Every row comes from one small tree of marks. The marks that hang from a mark follow it in brackets, in alphabetical order. Every link used is in the known rows. Which tree was each row made from?
Known rows
V[H T]: [-10 -17  25  42  16 -23 -52  23 -70 -23 -21  -1  11  16   1  76 -10 -30
 -47  14   4 -50  23  29  15 -12  30  47 -49  -4  51  30  -7 -55   4  26
 -33]
S[E H[V[G T]]]: [ 13  -3  44  20  -9 -65 -20   9 -64  -1 -29   8  80 -29  11  88  14 -48
 -24  18  37 -44  50  40   9 -35  44   4 -30  37  24  36 -14 -42  74  20
  -5]
V[H]: [-18  -8  34  33   7 -32 -54  23 -64 -16 -19  -3  -9  15 -17  55   6 -29
 -40   1  -3 -39   8  39   6 -20  24  39 -26 -11  49  12 -15 -40   4  11
 -37]
S[E H[V[G]]]: [  3   6  47  11 -18 -73 -23  10 -58   1 -32   6  58 -29  -4  70  26 -50
 -17   4  30 -34  36  51  -5 -42  34  -4  -3  31  27  23 -22 -25  75   7
 -12]
J[M]: [-27 -13  27  15  -2 -64 -19  21 -36 -19  10  -4 -45   1 -40  53   4 -39
 -31  23  16 -36   5  56  15 -26  22  35 -23  -4  55   3 -10 -30   3 -11
 -19]
K[V[G H[S[E]]]]: [  0   5  38  40  -6   3 -54  29 -77  -3 -31 -13  42 -23  -4  82  40 -49
 -22  12  42 -68  39  45   5 -13  26  10 -27   0  35  10 -15 -27  27  16
 -32]
J[M[Y[E K T]]]: [-35   4  19   9 -31 -63  13   8   2 -58  14 -16 -77  13 -18  32   7 -57
 -29 -28  53  12 -10   0   7 -33  39  -4  16 -41  11  33 -18 -31   3 -51
 -25]
K[V[G H]]: [   0   -3   34   31   36   -6  -84   23 -103    4   -8  -26   22   -8
  -12   70  -14  -34  -39    3    0  -63    6   53   26  -22   34   23
  -58    0   49   14  -12  -34   25   10  -38]
Y[H L]: [  7 -25   8   4 -18 -77 -21  19 -44  -6 -19 -34  -1  -7 -32  44   8 -40
  -6 -13  40  20  -7  30  30 -41  10  33  -7 -41   3  40   9 -24  13  26
   3]
H[S V[G T]]: [-10   1  50  41  12 -19  -4  43 -93   0  15   0  33   9 -11  91   9 -63
 -13  28   5 -58  62  48  23 -38  30  20 -46  36  36  18  -7 -34  23  42
   5]
H[S[E] V]: [-11  14  52  29 -26 -53  11  30 -43  -6 -16  19   0   3 -21  74  49 -52
  13  21  34 -39  46  46  -5 -31  21   7  19  22  27  12 -10  -9  19  11
  -8]
Y[H K T[V]]: [-16 -18  57  -7  12 -34 -48  36 -39 -24  22 -56 -19 -20 -12  30 -12 -58
 -36 -27  33  35 -11  15  21 -39   4   2   3 -28 -13  65   4 -23   2 -24
 -10]
M[J Y[E L T]]: [-16  -8  -7  19 -40 -83  29 -21 -21 -46  -7 -20 -84  25 -21  32  18 -20
   1 -43  67  29 -11  -9  14 -17  -3   6  23 -56 -12  30 -24 -50  12 -28
   2]
Y[K T[V[G]]]: [ -8 -11  70  11  22  -6 -56  22 -80 -33  37 -49   1 -20 -16  44 -23 -56
 -42 -14  20   9   7  33  16 -38  24   3 -19  -1   6  40  -9 -28  30 -24
 -15]
M[J Y[H[S]]]: [-54 -11  20  33 -31 -88  20  15 -21  -9   4 -10 -57  -8 -35  43  45 -21
 -25 -20  42 -39  36  12  -7 -17 -31  20  -7 -32  -4  10  -5 -51 -20   5
  -1]
H[S V[T]]: [-11   5  42  41   8 -30   7  47 -70  -5   5  10  -3  24  -1  89  18 -59
  -1  33   8 -46  53  47  15 -37  25  28 -28  28  44  28   0 -32  -4  35
  -5]
S[E H[V[T]]]: [  9   2  37  21 -15 -79 -11  16 -40  -3 -37  15  41 -13  22  89  19 -47
 -11  19  35 -34  42  36  -1 -36  34  12 -10  29  33  47  -4 -38  51  14
 -17]
H[V[G T]]: [  2  -8  48  36  31 -39 -26  20 -92  -1  14  -3  34   1 -22  82 -29 -45
 -26  23   2 -57  39  49  31 -37  41  17 -55  38  31  20  -6 -35  38  29
  -3]
M[J Y[E H]]: [ -41  -14    5   25  -36 -101    2   -1   -6  -17   -9  -32  -66   -1
  -42   47    7  -22  -27  -36   48  -15    6   -4    6  -14  -22   17
    1  -44  -10    9  -17  -51    5  -16   -2]
M[Y]: [-13  -8  30  51  -3 -73  -3   3 -65 -13  -9   7 -43   0 -32  60   0  -7
 -17   4  14 -53  23  32 -12 -24  10  34 -14  -3  29   8 -11 -43   3   6
 -28]
H[S[E] V[G]]: [ -7   9  58  30 -19 -41   5  23 -66  -2  -6   8  35 -11 -27  77  41 -56
  -3  20  31 -51  56  53   3 -35  27  -3  -3  34  19   1 -15 -13  42  17
   0]
K[V[G H[S] T]]: [   0   -1   28   50   27   22  -62   46 -104    1   -8  -23   39   -6
   10   94    9  -55  -34   24   13  -72   41   41   26  -15   30   29
  -72    4   50   24   -6  -47    9   38  -30]
H[S[E] V[G T]]: [  0  -1  49  39 -12 -33   5  26 -71  -7  -6  11  52 -12  -9  94  23 -58
 -10  31  39 -61  71  40  10 -28  32   6 -27  37  18  19  -8 -31  39  31
   1]
Y[H[S] T]: [-16   0  41   5 -10 -38  17  39 -38  -9 -12 -32 -12   7 -12  37  39 -39
  -7 -18  32  13  22  27   4 -36 -10  17   1 -19   9  47   3 -27 -15   9
  -9]
S[E H]: [  8   0  30  14 -36 -78 -18   9 -28 -11 -46   0  17 -26   3  69  32 -30
 -23   4  44 -20  30  43 -25 -29  14  28   3   2  38  29  -9 -36  44  -4
 -34]
H[S V]: [-20  13  49  33   1 -38   5  45 -68  -1   2   9 -18  22 -21  66  33 -59
   7  18  -4 -37  39  55   9 -44  17  20   1  19  42  10 -10 -14   1  20
  -9]
K[V[G]]: [ 17  -2  30  29  30 -27 -56  19 -94  14   9 -34   6 -19 -26  72 -21 -33
 -21  12  16 -57  16  63  21 -35  27  24 -54  12  40  16  -1 -25  25   4
 -26]
L[S Y]: [  2 -44  15  49  18 -55  -2   6 -53 -37 -23  -5 -27   3 -24  76  19 -34
  10  -2  36 -70  41  47 -36 -20  14  26 -28  13  36  43  13 -37  51  28
 -31]
S[H]: [ -1   0  27  17 -12 -64 -22  26 -48  -3 -26 -11   0  -6   0  65  18 -37
 -26   3  10 -18  21  49 -14 -40  12  44 -13  -1  59  32 -10 -41  26   8
 -34]
M[Y[E H L[S]]]: [ -9 -37  -8  26 -29 -88  22  -3 -26 -45 -34 -38 -18  -1 -32  59  33 -28
  19 -39  66   9  -5  -5  -3 -12  -6  13  11 -55 -15  47  -6 -50  34  39
  14]
L[S[H[V]]]: [ -8  -5  40  13  15 -67  -5  24 -54 -17 -25  10  18  10   3  70  44 -45
   8  -2   4 -39  23  52 -22 -32  17  11 -10  28  47  47  -8 -40  50  26
 -10]
M[J Y[H]]: [ -47  -23   17   25  -15 -108   -7   -6  -24  -10    2  -12  -57  -14
  -46   39    9   -6  -34  -26   36  -40   12   13    1  -13  -19   18
  -16  -29  -10   13   -6  -50   -5   -8   -6]
L[S]: [ -3 -25  30  31  20 -49 -11  10 -54 -32  -7 -12 -10   8 -25  69  20 -21
  -7   6  16 -53  21  51 -21 -11   6  31 -28   8  41  27   4 -43  23  21
 -16]
Y[E]: [  2   1  16  32 -12 -44 -14  22 -42 -15 -13 -32 -38  16 -26  75  -7 -44
 -18   4  19 -11  11  34   0 -27  14  38  -3 -13  44  11 -18 -33  16  -6
 -23]
Y[L T[V]]: [  5 -27  41  14   9 -32 -26  15 -78 -32   5 -34 -32   4 -13  41  -2 -35
   6  -7  38  37 -14  32  26 -28   3  26   8 -23  17  46 -15 -33  12   1
   2]

Write each row's tree
[  6 -54  13  28 -16 -84   4  -4 -16 -36 -51 -15  10 -31 -27  71  33 -32
  11 -14  85 -56  40  28 -38 -12   3   0  -9  -4 -11  54  21 -29  66  23
 -20] | L[S[E] Y[H]]
[ -24  -20    2   35  -27 -100    1  -21  -44  -31    4    7  -66    4
  -38   41   19  -12   -7  -18   44  -22    5   17   11  -20   -1   30
   -5  -36    3   11  -11  -50    6    2    2] | M[J Y[L]]
[ -5   8  36  39  19  16 -60  46 -99   4  -8 -22  21  -4  -7  75  23 -52
 -25   9   4 -61  30  52  19 -25  24  25 -44  -3  50  11 -14 -32   9  26
 -34] | K[V[G H[S]]]
[  2 -35   7  38   0 -69  -5  17 -46 -35 -50  -6  -4  -8   1  78  38 -39
  10 -11  37 -52  46  48 -52 -25  11  27 -20  12  45  58   7 -45  72  32
 -38] | L[S[H] Y]
[-40   0  13  26 -37 -71  -4  14  -2 -50  16 -14 -74   3 -32  54   2 -64
 -36  -8  45 -12  -1   7   4 -32  39  13   6 -38  25   8 -16 -34   9 -37
 -23] | J[M[Y[E K]]]
[ -9  -8  30  50 -27 -15 -20  26 -41 -29 -42  10  28   1  12  93  41 -45
 -31  22  44 -51  53  21  -2  -1  18  34 -23  -6  36  25  -9 -50   6  31
 -27] | V[H[S[E]] T]
[ 22 -31  12  22 -20 -73   1 -15 -34 -46 -36  -7   9 -12 -21  70  45 -23
  19  -2  72 -20  13  34 -13  -7  18  17   3 -18   7  38   6 -38  48  25
   3] | Y[L[S[E]]]
[-13  -4  42  37 -25 -12 -34  17 -66 -21 -32   0  45 -13 -16  72  45 -45
 -37  10  33 -52  53  35  -8 -10  21  21 -19  -2  28   1 -24 -38  30  23
 -22] | V[G H[S[E]]]
[ -9 -16   8  15 -34 -89 -18  11 -32 -26  -3 -25 -15 -15 -26  34  12 -45
 -13 -32  52  22  -8  -4  17 -49  29  14   5 -63 -30  51  13 -25  11   9
  -3] | M[Y[H K L]]
[  3 -21   1  31 -18 -60  42 -13 -37 -65 -28 -20 -39  25 -14  50  33 -17
  32 -42  66  16  -6  -1 -13  -8   4   3  19 -40  -4  52 -18 -53  33  17
   3] | M[Y[E L[S] T]]
[ 12 -26  24  24 -13 -52   8 -12  -9 -70 -28  -9  -9 -11  -2  57  32 -48
  10 -26  87 -30  34  21 -45 -20  40 -20   5  -5 -15  76  24 -19  66 -21
 -37] | L[S[E] Y[K T]]
[-27 -17  59  41 -20  -3 -47  35 -58 -28 -26  -5   3 -17  -8  83  47 -51
 -24  19  35 -35  36  30  -8  -1  -6  27  10  -7  37  11 -29 -38   8  15
 -20] | T[V[H[S[E]]]]
[ -1  10  41  15 -26 -85 -11  15 -38   0 -39  19  25 -16   0  70  33 -46
  -3   6  29 -22  29  47 -10 -41  29   9  13  23  32  29 -15 -20  52   0
 -20] | S[E H[V]]
[ -59   -4   35    2  -11 -103  -12   24  -13  -21   25    5  -36   -7
  -39   31    9  -65  -30  -15   29  -22   -7   13   28  -49   41  -14
    0  -20  -10   25   -1  -14    6  -20   -3] | J[M[Y[H[V] K]]]
[ -23  -29   62   36   30   -2  -86   26 -108  -20    2  -25   18  -17
  -28   65  -15  -43  -55    8   -7  -38   13   42   19  -11    9   33
  -38    3   45    5  -32  -51   26   18  -20] | T[V[G H]]
[-25 -22  67  43 -13   7 -58  29 -83 -28 -15 -15  36 -30 -17  82  38 -56
 -39  15  33 -42  45  34   0  -3   3  17  -9   2  31   2 -33 -43  29  21
 -13] | T[V[G H[S[E]]]]
[ -8 -20   0  34 -40 -48  14  45 -21 -17 -38 -41 -35   3 -20  72  27 -77
   6 -14  57 -11  45  19 -13 -38  -2  23   8 -25  14  38  -1 -18  27  26
 -22] | L[Y[E H[S]]]
[-28 -22  10  13 -18 -85  25  -7 -37 -47  -2   7 -60   9 -26  23  20 -18
  -2 -17  53   9 -16  20  23 -25  24  11   3 -39  14  28 -14 -41   4  -8
  -7] | J[M[Y[L T]]]
[ -9   3  23  38 -14 -56  26   1 -41 -33 -18 -19 -58  20 -17  48  -3 -15
  -5 -25  33  -3   4   7 -10 -20   6  15  12 -19  14  26 -25 -41   6 -15
 -27] | M[Y[E T]]
[ -3 -13  16  12  -8 -67  16  28 -31 -21 -29 -29 -28  25 -17  43  -5 -67
  18 -35  51  10  12  13  11 -51  22 -16  19  -4 -11  63  -7  -8  46  -3
 -14] | L[Y[E H[V] T]]
[-22  18  25  20   8 -61 -21  -4 -32 -27  29 -16 -74  -1  -4  33   2 -25
 -20 -35  47 -26  -5  13   6 -30  19 -11 -16 -30  -9  44   8 -27 -10 -61
 -32] | M[J Y[K[V] T]]
[  3 -11   9  -2 -27 -77  -4  30 -34  -9 -18 -35  -4  19 -29  53   5 -70
  15 -23  40  39 -16  19  42 -48  23  11  24 -29  -5  37 -14 -13  32  19
  22] | Y[E H[V] L]
[-10 -29   6  25 -25 -98  -2   3 -50 -15 -23 -14 -20  -9 -36  40  13 -19
  -2 -21  46  -1  -3   8  16 -34   5  26  -3 -48 -11  34  -2 -39   9  28
   1] | M[Y[H L]]
[ -4 -17  20  24 -55 -60  -2  33  -1 -28 -29 -23  -2 -30 -15  64  48 -84
  -7 -10  83 -18  55  11 -24 -45  23   1  14 -25 -22  54  28  -2  35   1
 -26] | L[Y[H[S[E]] K]]
[ -31  -30   -4   15  -33 -114   -1  -12  -27  -20   -4  -15  -50   -9
  -43   28   21  -16  -15  -34   56   -2   -4    4   21  -20  -13   19
   -3  -54  -24   22   -4  -49    4    5   11] | M[J Y[H L]]
[-36  -6  29  31  -5 -83  14 -18 -39 -32   9   5 -77  13 -24  29  10   7
 -23 -29  34 -33  12  19  -9 -11  -9   9 -11 -19   5  22 -11 -52  -6 -32
 -18] | M[J Y[T]]
[ 10 -16  -2  -9 -32 -58   8  16 -23 -26 -27 -58 -18  16 -15  33   5 -46
   5 -40  61  71 -20   5  31 -37   8  13  17 -55 -10  57  -6 -25  18   2
   6] | Y[E H L T]
[ 12   9   7  35   7   4 -78  40 -45 -24  -5 -43  -1  12  22  93 -22 -78
 -40   0  30 -21  -2   6  28 -25  57  25 -38 -30  35  48   2 -32  11  -9
 -44] | Y[E K[V[H T]]]
[-24  -8  27  22 -19 -83 -21  14 -27 -15   5 -19 -22 -17 -28  40   4 -39
 -34 -24  35 -15   9   7   1 -41  20  13  -7 -35 -14  38  10 -28   1  -7
 -22] | M[Y[H K]]
[ 15  -9  -5   3 -43 -56 -13  21  -9 -56 -28 -40   9   3  14  65  51 -84
   6 -33  55  47  -1  10 -14 -39  34  18  22 -47  17  70   1 -40  62   9
  -4] | Y[E K L[S[H]]]
[-10 -33   6  17 -22 -87  -6   0 -25 -47  -4 -26  -6 -14 -25  41  35 -40
   4 -39  60   1  -5  -5  -4 -29  19   4   0 -56 -33  63  21 -38  27  26
   6] | M[Y[H K L[S]]]
[ -6 -21  31  41  22 -16 -61  17 -93 -18 -11 -11  43   1  -8  78 -18 -31
 -60  12   3 -62  35  33  21 -16  36  39 -71   4  43  22 -15 -63  29  33
 -25] | V[G H T]
[ 14   4  21  -1 -15 -41 -18  11 -41 -41   7 -28 -20  13  -2  27   8 -52
  -8 -26  42  48 -12  21  21 -50  46  13   8 -42  -1  66  12 -15  16 -19
 -15] | Y[K L T]
[ -2   8  20 -10 -24 -46 -12  29  -1 -29   0 -62 -18   8 -10  30  -5 -66
 -26 -42  45  52 -13  -1  15 -47  24   0  15 -47 -13  62   3 -17  10 -35
 -16] | Y[E H K T]
[ -33  -22   65   44   13   20  -67   48 -104  -18    2  -25   13  -10
  -17   72   19  -61  -42   12   -3  -38   33   41   10  -13   -3   33
  -28    2   50    5  -34  -49   13   33  -12] | T[V[G H[S]]]
[-15 -12  36  48   5   9 -38  39 -91 -20 -10 -10  43   7  -2  86  18 -50
 -50  19   7 -58  55  33  11 -15  24  39 -57  -1  48  21 -13 -60  12  48
 -20] | V[G H[S] T]
[-24  -7 -10  20 -52 -79  -2   9  -3 -58  10 -19 -70   5 -31  47  13 -72
 -16 -15  67  26 -17  -4  22 -39  50  15  21 -64  12  23 -15 -28  20 -22
  -3] | J[M[Y[E K L]]]
[ -4 -11  48  19   6 -17 -18  25 -57 -33   0 -51 -49   9 -11  60 -17 -46
 -11 -10  27  24  -5  26   8 -19  -8  22  13  -7  34  31 -29 -35  13 -20
 -13] | Y[E T[V]]
[ -8   2  33 -13  -3 -52 -21  24 -22 -24   7 -41  -8  -1 -11  22   0 -48
 -33 -34  36  25  -6  16  14 -50  23   1  -3 -32 -11  62  16 -14   4 -25
 -17] | Y[H K T]
[-40 -12  31  21  -4 -76  20   0 -36 -37   2  11 -70   6 -29  29  10  -9
 -19  -8  34 -27  -2  31   5 -20  16  10 -10 -14  29  18 -18 -45  -6 -24
 -25] | J[M[Y[T]]]
[  6 -16  26  15 -22 -74  -3  -1 -21 -31 -53  -3  29 -25   5  78  58 -25
  -2  -4  51 -37  35  42 -45 -12   6  17   0   7  34  45  -1 -50  58  14
 -21] | L[S[E H]]
[  10  -13   25   42   44   -2  -84   23 -108    3   -7  -24   42   -8
    3   87  -27  -36  -45   15   11  -73   19   40   35  -15   40   29
  -84    6   46   29   -4  -46   24   24  -36] | K[V[G H T]]
[-38 -19  60  44   6   9 -55  53 -78 -25  -5 -14 -18   6 -11  73  32 -56
 -30  18   0 -30  28  36   2 -12  -6  45  -7 -10  55  13 -28 -43  -9  27
 -20] | T[V[H[S]]]
